(in the rows, 128 means zero)
Known rows, with every step that occurs:
faba > vikag > supaf > vufizi: [150 114 130 121  97 159 137 147 114 139 122 137 150 139 139 130  96  69
 125 145  90]
vikag > faba: [146 120 120 124 105 126 124 129 129 115 133 102 115 119 122 140 137 111
 142 119 108]
fari > supaf > vikag: [136 141 131 131 117 148 145 147 102 146 116 139 157 130 115 148 126 107
 113 143 135]
fari > supaf > vikag > faba > vufizi: [158 129 126 111  69 143 145 145  72 134 106 113 126 134 110 154 124  40
 141 103 106]
fari > supaf > vufizi > faba > vikag > sonu: [150 148 100 111  98 168 158 151 117 111  97 120 154 105 108 139 110  43
 142 152  80]
faba > vikag > supaf: [133 122 131 120  91 143 142 145 126 125 120 138 164 144 139 141 110  72
 107 109 112]
fari > supaf: [123 132 142 133 110 120 118 153 100 128 118 139 153 135 127 148 131 117
 117 118 148]
supaf > vufizi > faba > vikag: [146 134  87 104 103 179 158 143 145 142 125 133 142 129 124 111 122  63
 149 165  71]
vikag > supaf > vufizi: [153 110 147 132 119 128 104 146  96 142 125 142 131 116 132 140 103 110
 133 158 116]
fari > supaf > vufizi > faba: [144 135 118 121 106 142 115 166  98 146 119 149 148 113 115 139 130  93
 147 168 117]
sonu > vikag > faba > vufizi > supaf: [153 135  95  83  58 148 111 157 115 100 144 112 110 134 136 101  85  31
 177  75  83]
sonu > vikag > faba: [153 127  88 110  91 156 133 140 148  97 149  93 110 120 139 110 118  76
 151 113  93]
vufizi > supaf > vikag > faba: [155 139 112 113 104 147 125 145 133 132 139 122 139 117 107 136 108 105
 151 137  96]
fari > supaf > vufizi: [141 124 141 134 116 137 111 154  87 143 121 138 138 130 127 137 118 115
 135 156 127]
vikag > sonu > vufizi: [146 133 122 127 122 131 129 110  99  79 119  95  85  90  98 125 109  90
 124 104 124]
faba > vikag > sonu > vufizi > supaf > fari: [147 149 110 112  90 181 146 130 124  73 108  94 128 130  76 103  85  36
 119 100  79]
fari > supaf > vikag > sonu > vufizi: [155 146 125 131 109 151 148 130  74  97 107 106 115  93  86 145 106  69
 110 120 131]
vikag > faba > vufizi > supaf > fari: [153 130 129 104  71 143 112 144 104 112 110 106 121 147  93 121 109  48
 158  96  80]
fari > supaf > vufizi > faba > vikag: [142 139 100 109  85 172 147 168 117 142 115 143 165 135 124 131 124  52
 138 155  91]
supaf > vufizi: [146 120 128 129 134 144 122 129 115 143 130 127 114 123 128 118 115 126
 146 164 106]

Rows:
[153 131 105 111  59 179 150 153 115 107 110 123 149 132  88 124 121   4
 101 116  90] -> sonu > vufizi > faba > vikag > supaf > fari
[159 142 111 126 128 157 157 105 102  97 116  95  90  86  87 125 103  81
 121 128 112] -> supaf > vikag > sonu > vufizi
[129 143  88 103  96 162 164 141 157 128 121 133 156 134 124 122 135  66
 131 129  92] -> vufizi > faba > vikag
[142 135 110 113  79 173 160 153 144 123 100 134 179 141 102 136 127  32
 109 137  83] -> vufizi > faba > vikag > supaf > fari
[136 134 108 107  81 147 148 156 138 128 117 149 173 127 127 144 121  50
 118 122 102] -> vufizi > faba > vikag > supaf
[162 126 112 105  87 149 155 121  99 134 116 103 102 127 111 134 121  51
 152 112  86] -> supaf > vikag > faba > vufizi
[141 119 150 138 110 139 123 140 115 124 105 128 151 135 107 142 121  93
 105 138 118] -> vikag > supaf > fari
[159 137  97  90  57 173 122 153 121  94 126  98 116 148 111  93  91  13
 166  90  64] -> sonu > vikag > faba > vufizi > supaf > fari
[146 129 103 104  62 154 138 155 109 111 127 139 143 118 114 131 115  23
 111 102 110] -> sonu > vufizi > faba > vikag > supaf
[148 131 104 116 124 149 125 140 127 145 128 138 123 106 116 120 127 104
 158 177  97] -> supaf > vufizi > faba
[162 128  92 105  95 164 119 166 124 128 139 145 134 101 137 113  96  53
 153 165  90] -> sonu > vikag > supaf > vufizi > faba
[150 144  99 114 111 136 134 121 111  83 117 105  95  73  87 128 120  69
 136 118 115] -> vikag > sonu > vufizi > faba
[137 151  87 107 110 160 176 124 158  96 104 109 144 105 109 130 121  57
 135 126  83] -> vufizi > faba > vikag > sonu
[159 129 108 123 112 152 152 125 132 133 130 103 121 114 111 140 132 101
 138 144  96] -> supaf > vikag > faba
[137 147 122 116 127 148 130 143 131 145 134 148 151 127 112 124  99 123
 138 145 116] -> vufizi > supaf > vikag
[140 145 124 100 102 144 133 140  99 148 120 148 133 139 112 118  89  74
 151 115 106] -> faba > vufizi > supaf > vikag
[134 141 110 120 119 155 171 113 147  93 107  99 134 122 120 128 109  79
 124 112  91] -> faba > vikag > sonu
[146 128 126  97  73 117 101 146  99 117 128 121 115 133 118 129 102  67
 168  82  99] -> vikag > faba > vufizi > supaf
